Every row comes from one small tree of marks. The marks that hang from a mark follow it in brackets, in the order of their numbers. Every link used is in the known rows. Which tree was each row made from?
Known rows
q_23{q_965}: [ -3.1  -8.1 -13.5   0.4  -9.9 -11.5 -20.2 -24.4 -13.8   0.5  -0.7  -9.3
   3.0  -0.1   8.7   9.8 -15.4  21.1  -1.9   4.0   7.3  22.5   0.8  10.7
 -19.4]
q_916{q_23}: [  9.7   1.7  -7.7  22.0  -2.4   5.4 -20.5  -6.2   1.5  24.1   3.9  -3.6
  11.0   1.0   3.2 -11.2  -6.0  -2.5  15.1   5.7 -12.9  -2.1  -9.8   9.0
  -8.4]
q_572{q_921}: [ -5.2   5.7   5.0  -6.8  -9.8 -12.9  -4.1   2.9  -0.8   3.0  -5.2  -8.4
  11.5  -7.6   0.8   9.0  -4.0  15.9   5.7   8.2  -7.2  -0.9 -25.2  -4.8
  -6.6]
q_965{q_23{q_573 q_916} q_921}: [ -9.3  -8.3  12.0  -3.3 -16.3 -36.7  -1.0 -27.1   0.1  -6.2 -13.1 -24.8
 -25.1 -50.9 -17.3  -1.5  -7.2  32.2  30.6   3.4   6.7   2.8   7.0  22.4
 -19.7]
q_916{q_23{q_965{q_573}}}: [  0.2   0.1 -11.4  25.4  -9.6  -5.6 -31.1 -21.6 -12.6  16.5   5.8  -4.0
   2.8  -0.7  -6.6   4.6  -6.8   8.0  14.6  -6.9  -4.0  13.2   2.4  18.7
 -23.8]
q_823{q_46{q_573{q_23{q_916} q_965{q_921}}}}: [  0.9  -8.4 -16.1  23.7  -4.5   3.3   2.4 -18.2 -12.8   2.7  11.0   0.1
   8.7 -36.3 -16.6  14.5   4.0  14.3 -16.5   7.4   3.9   7.7   1.7  21.0
 -19.0]
q_46{q_573}: [  1.4  -1.4  12.6  19.2 -13.7  -1.9   2.7 -19.3  -9.6   6.0  17.0 -12.0
  -4.5 -10.8  -2.9   4.7  -7.7  -0.1   6.4 -14.4   4.1   4.3 -22.2  10.2
 -14.6]
q_573{q_23{q_46{q_823}} q_916 q_965{q_921}}: [  8.8 -18.2 -17.9  38.9   6.6  22.7 -10.0   6.8   5.1   4.5 -15.4  -7.0
  21.5 -19.1 -20.3  10.2   4.6  24.7 -10.1  48.9   9.0   2.6  10.2  20.6
   4.2]
q_46{q_573{q_916{q_23} q_965} q_823}: [  7.2 -18.3   3.3  38.6   1.1  28.4  -7.4   1.8  -7.8  17.9  13.7  -4.8
   7.9   6.9 -20.7  22.6  -1.1 -14.0   6.0  32.8   1.2  -9.4 -24.7  16.0
  -9.3]
q_916{q_23{q_46{q_823} q_965{q_573 q_921}}}: [ -2.6  -5.9 -17.8  16.6  -4.3   5.1 -40.9 -20.5 -19.5  11.4  -5.4 -12.5
  -4.7  -7.1 -17.8  10.7  -4.0  33.8  11.6   4.2   9.0  12.3  15.8  27.7
 -17.1]
q_965{q_573}: [  2.1  12.0  15.9  17.1 -22.5 -12.5  -7.1 -21.0  -2.7  -2.2  15.7  -8.7
  -9.3 -21.9 -12.9   7.2  -6.2   4.1   3.5 -15.9  -8.0   6.8  -8.6  12.3
 -15.3]
q_916{q_23{q_46{q_823} q_573{q_965}}}: [ 12.3 -17.4 -12.4   9.7  -2.1  28.3 -30.7 -12.5 -10.3  21.1   7.8 -11.6
   0.8   8.9  -2.1  -8.7  -1.2  29.7   8.7  15.3   2.2   1.6   0.9  19.9
  -7.8]
q_23{q_46{q_823} q_916 q_965{q_573 q_921}}: [-16.6 -12.5 -11.1  -8.6 -16.1 -14.5 -24.9 -50.0 -33.0 -18.8 -10.0 -24.2
 -21.1 -36.0 -26.7  27.8  -2.1  65.7   5.1  13.1  18.5  28.1  39.6  26.8
 -26.5]
q_573{q_23{q_46}}: [  8.6  -1.8 -19.4  24.1  -1.8  16.8 -13.4 -12.1  -5.4   5.3  -1.5  -8.6
  14.8 -10.1   6.3 -13.2  -4.9  33.5  -1.2   6.4   2.2  11.4   2.1  20.9
  -4.9]
q_916{q_23{q_46{q_823} q_965{q_573}}}: [  1.3  -8.8 -21.4  15.7  -5.7  15.7 -39.7 -23.2 -24.2  12.9   5.1  -6.2
  -0.2   6.8  -9.6   8.6  -5.6  31.2   9.4   7.4   2.3  13.7  10.5  26.3
 -20.4]
q_573{q_965{q_23}}: [ 10.9 -20.2 -13.3  12.5  -3.9  -7.2  -3.5   6.7  -0.3  10.6   1.7   2.7
   8.1  -1.7  -3.9  -6.8  -7.9  -0.1   0.3  17.8  -4.4   0.0 -13.9  12.5
 -18.0]
q_23{q_916 q_965{q_921}}: [-15.2  -8.6  -9.8  -6.2 -11.6 -32.6 -13.7 -41.2 -16.1  -9.1 -16.8 -20.8
  -9.2 -35.2  -6.9  13.8  -6.5  38.6   8.7  12.5  12.8  25.8  25.6  11.5
 -24.5]
q_965{q_23{q_916} q_573}: [ -4.6  -1.4   9.8  12.1 -22.2 -28.5   2.1 -27.2 -10.2  -7.5   7.6  -7.2
 -17.1 -37.6 -24.6   5.9  -5.1  14.1  25.9  -1.9 -11.6   5.1   1.3  23.2
 -31.9]
q_965{q_23{q_46{q_823} q_573 q_916} q_921}: [ -8.2 -17.6   1.1 -12.8 -12.3 -15.2 -10.0 -27.9 -11.6 -10.0 -14.5 -27.9
 -27.3 -42.7 -20.5   3.5  -5.5  54.6  25.1  17.4  11.9   3.5  15.0  29.6
 -15.9]
q_823{q_46{q_573{q_23}}}: [  4.5   1.3 -12.2  22.1  -7.7  13.2  -1.4 -17.2 -12.6   4.2  20.4   2.5
   9.8 -21.6  -4.2  12.8  -4.5   8.4 -14.5  -2.4  -3.0   5.6 -14.0  21.1
 -15.1]
q_46{q_573{q_965{q_921}} q_823}: [  3.1 -13.0   6.8  18.7  -0.4   9.8  -7.4  -0.5  -9.5   6.5   5.3 -17.0
  -6.9  -5.7 -19.8  18.5  -5.9  -0.9  -3.9   8.6  19.6  -3.2 -28.4  20.0
 -11.1]
q_573{q_23{q_46 q_916} q_965{q_921}}: [  3.3 -16.7 -24.7  24.4   1.9   1.3  -7.7 -14.1  -5.7   3.4 -16.4 -12.1
  11.8 -33.5 -12.8 -10.7   7.8  42.7  -4.4  20.6  13.2  14.4  25.2  20.3
 -11.7]

Which tree is each row?
[ -9.7 -21.0 -25.0 -13.8 -14.1 -10.1 -16.7 -51.1 -32.1 -10.2  -5.2 -14.2
  -2.6 -17.2   3.1   6.6  -4.3  63.9   3.7  18.5   6.7  34.6  40.4  11.0
 -26.6] => q_23{q_46 q_916 q_965}
[  2.8 -13.9 -11.8  13.5  -8.4  -4.5   2.5  -7.2 -10.6   5.4  14.7   5.7
   3.3 -26.1 -17.3  15.5  -1.9   2.5 -14.9   5.2  -0.8   1.1  -9.1  17.6
 -20.4] => q_823{q_46{q_573{q_965{q_23 q_921}}}}
[ -4.2  -6.6  -9.1  22.7 -10.3   0.0  -6.9 -21.4 -12.0   6.9  12.1   3.5
   9.0 -26.1 -16.5  29.8  -1.3   6.0  -6.1  14.2  -5.1   6.5   5.8  13.4
 -15.7] => q_823{q_46{q_573{q_916{q_23{q_965{q_921}}}}}}
[ -0.1 -19.0 -13.8  -4.5 -11.8 -12.0  -0.9 -24.4 -14.4  -3.0  -3.3  -6.4
  -4.0 -23.9  -5.4  -7.3  -5.0  38.7  19.2  20.1  -8.6   8.0  14.2  16.5
 -22.4] => q_965{q_23{q_46 q_916}}
[  1.5 -19.4  -2.7  17.7 -13.5  -1.8   4.7 -12.9 -10.6   2.1   6.6  -2.2
  -1.0 -14.1 -11.1   2.5  -6.6  20.7  16.9  13.1  -5.5   2.5  -3.0  17.2
 -17.1] => q_965{q_23{q_46{q_573{q_916}}}}
[ -3.1 -23.1  -5.7   1.2  -6.8   8.8  -4.3 -30.3 -25.3  -4.4   0.5 -19.4
 -10.3 -24.3 -20.6  12.7   5.0  42.9   2.4  21.6  14.7   9.9  14.9  17.1
 -17.2] => q_23{q_46{q_573{q_965{q_921}} q_823} q_916}
[ -3.5 -21.1   1.5 -10.7 -18.1 -10.6  -5.4 -43.0 -13.2  -6.2  -2.8 -25.1
 -16.4 -38.6 -10.4  -5.3   5.8  62.5   5.9  11.4  12.4  20.2  36.3  10.7
 -15.2] => q_23{q_46 q_573{q_965{q_921}} q_916}
[  2.7 -17.2  -7.1  11.2 -12.3  -2.4   0.0 -13.5 -14.6   3.8   6.6  -4.5
  -5.3  -9.8  -6.2  -5.2  -8.0  23.3  15.0   0.4  -0.5   4.6  -7.4  20.7
 -20.5] => q_965{q_23{q_46{q_573}}}
[  1.1 -13.4 -17.6   6.2 -10.1   8.1 -35.2 -34.1 -18.5  15.9   4.4 -12.6
  -1.3   2.9   6.8  -6.4  -6.4  44.6  16.1  -1.8   5.7  20.7  18.0  20.0
 -18.2] => q_916{q_23{q_46 q_573 q_965}}
[ -7.9  -4.1 -17.9  16.7  -7.6  -2.9  -4.8 -30.9 -20.7  -2.7   7.5  -4.6
   3.4 -36.6 -12.6  21.5  -1.7  24.6 -10.1   1.4   7.7  16.5   6.5  25.0
 -23.2] => q_823{q_46{q_573{q_23{q_916 q_965{q_921}}}}}
[  8.7 -20.7 -11.6  30.9   2.8  13.8 -15.0   6.2   6.3  17.9  -9.5  -2.4
  17.0 -12.0 -22.1   9.4   6.3   8.6   0.4  49.0  -4.8  -5.5  13.4   6.4
   1.9] => q_573{q_916{q_23{q_46{q_823}}} q_965{q_921}}
[ -9.1  -8.4 -10.4  -0.9 -13.2  -4.4 -31.9 -30.7 -25.2 -11.2  -6.2 -19.5
 -15.4 -18.1 -21.0  24.7  -7.7  51.3  -4.7   2.2  20.5  22.7  20.3  27.3
 -18.9] => q_23{q_46{q_823} q_965{q_573 q_921}}
[  4.6 -17.0   1.5  -3.4 -15.9  -1.2 -13.2 -23.1  -5.5   1.3   1.5 -20.6
 -10.2 -20.8  -4.6  -7.6   0.0  47.9  -4.3  -0.1  14.5  14.1  17.1  11.8
  -6.7] => q_23{q_46 q_573{q_965{q_921}}}
[  1.9  -0.8   9.1  48.3  -8.6  10.3   7.6 -13.6  -1.3   5.5  10.5  -8.4
  10.2 -18.1  -9.5  10.8  -2.9  -1.1  10.6   5.1   1.4   3.6 -17.4  17.7
  -8.3] => q_46{q_573{q_23 q_916}}
[ -6.4   3.0  20.8  30.6 -21.5 -35.2   3.0  -7.1   9.3  -6.8  -5.5  -7.4
 -14.2 -51.0 -39.8  18.1  -3.6   1.1  21.7   5.5  -8.3  -5.6   1.4  20.1
 -15.3] => q_965{q_23 q_573{q_916} q_921}
[ -1.4  -1.1   2.8  32.8  -7.6   2.6   4.2 -27.1 -12.8   3.9   8.7 -15.0
   0.8 -23.8  -6.3   0.4  -2.9  13.5  14.2  -8.3   8.8   9.3 -12.1  22.2
 -19.4] => q_46{q_573{q_23{q_916}}}
[  0.3  -6.0  -9.1  11.7  -8.8  -0.3 -32.2 -27.9 -10.5  18.6   4.6 -13.3
  -1.9   2.5   6.8  -2.6 -10.8  21.4  19.8  -4.3   4.0  14.4   1.2  19.1
 -19.2] => q_916{q_23{q_573 q_965}}
[  1.7 -10.4  18.1  13.3 -16.2 -10.1  -1.8 -15.2  11.0   1.5   1.9 -17.0
  -4.7 -28.1 -12.0   8.8  -2.0  13.4   2.6  16.7   4.1   4.6   3.2   4.9
  -2.4] => q_23{q_573{q_916 q_965{q_921}}}
[-18.0 -22.8 -13.2  -6.7  -9.3  -4.8 -16.5 -48.2 -38.3 -12.4  -9.5 -27.4
 -17.5 -26.6 -18.1  26.6  -3.0  62.1   7.9  15.2  27.9  26.9  28.7  25.1
 -26.5] => q_23{q_46{q_573 q_823} q_916 q_965{q_921}}
[ -1.5 -15.7 -10.8   8.8 -10.3  -9.8   6.9 -16.7 -14.5   1.0  12.5   3.1
   0.1 -35.6 -20.1  17.0   1.7  10.5  -9.9  11.3  -1.8   3.1   0.8  16.6
 -24.7] => q_823{q_46{q_573{q_965{q_23{q_916} q_921}}}}
[  5.8 -21.6  -0.8  18.8  -0.2  14.7  -3.6   3.1 -15.1   8.7  11.7  -7.3
  -4.9   6.5 -15.8  14.4  -9.9  -3.8   3.6  14.3  12.0  -6.1 -36.7  26.5
 -19.6] => q_46{q_573{q_965{q_23}} q_823}
[  3.7  -8.1 -10.4  35.3  -5.5   9.5   5.1  -7.7  -3.7   4.9  12.5   5.4
  16.2 -32.0 -19.5  22.3   3.7   2.5 -19.2  18.4  -1.6   2.0  -3.2  17.0
 -10.5] => q_823{q_46{q_573{q_23 q_916 q_965{q_921}}}}
[ -5.3   8.0   3.2  24.3 -11.6  -7.5 -14.7 -26.3  -8.7 -10.0  -8.3 -23.1
 -13.3 -50.1 -31.8   9.9   2.9  40.1   8.4  -2.2  11.6   9.2  16.1  31.9
 -12.7] => q_965{q_573{q_23{q_46{q_823} q_916}} q_921}
[ -2.4   8.2  10.0  40.1 -12.1   0.3 -10.4 -13.5   2.7  -7.8  -6.3 -16.5
  -3.0 -44.8 -35.7  19.2   2.1  25.2   4.5  10.7   4.0   3.4  11.3  26.5
  -2.3] => q_965{q_573{q_23{q_46{q_823}} q_916} q_921}
[  1.3 -20.0  -9.2   9.1  -4.6 -25.5   0.2  -2.7   0.5   4.2 -13.6  -6.9
  -1.3 -29.4 -18.0  -3.2  -1.4  12.0   7.6  21.7   2.6   1.7   4.0  13.4
 -20.1] => q_573{q_965{q_23{q_916} q_921}}
[ -9.5  -7.3   4.7   5.2 -17.2 -23.8  -7.8 -24.9 -14.4 -13.7  -9.1 -18.2
 -26.7 -51.1 -40.2  13.9  -0.8  40.2  22.0   7.7   4.2   2.4  18.0  31.7
 -23.9] => q_965{q_23{q_46{q_823} q_916} q_573 q_921}
[ -1.3  -3.8 -17.1  19.1  -0.6 -10.1 -31.3 -13.6  -5.3  19.6 -10.7  -9.2
   5.4  -6.5  -2.4  -0.5  -8.1  11.7  13.7   4.1   4.1   9.9   5.6  15.1
 -15.3] => q_916{q_23{q_965{q_921}}}
[  8.1 -10.0 -10.7  21.3  -0.9  28.4 -23.7 -12.3 -16.1  21.2  10.0  -8.5
   4.1   7.7  -5.3  -1.8  -2.9  17.1  14.6   8.0  -0.9  -2.3  -7.8  19.7
  -9.8] => q_916{q_23{q_46{q_573 q_823}}}
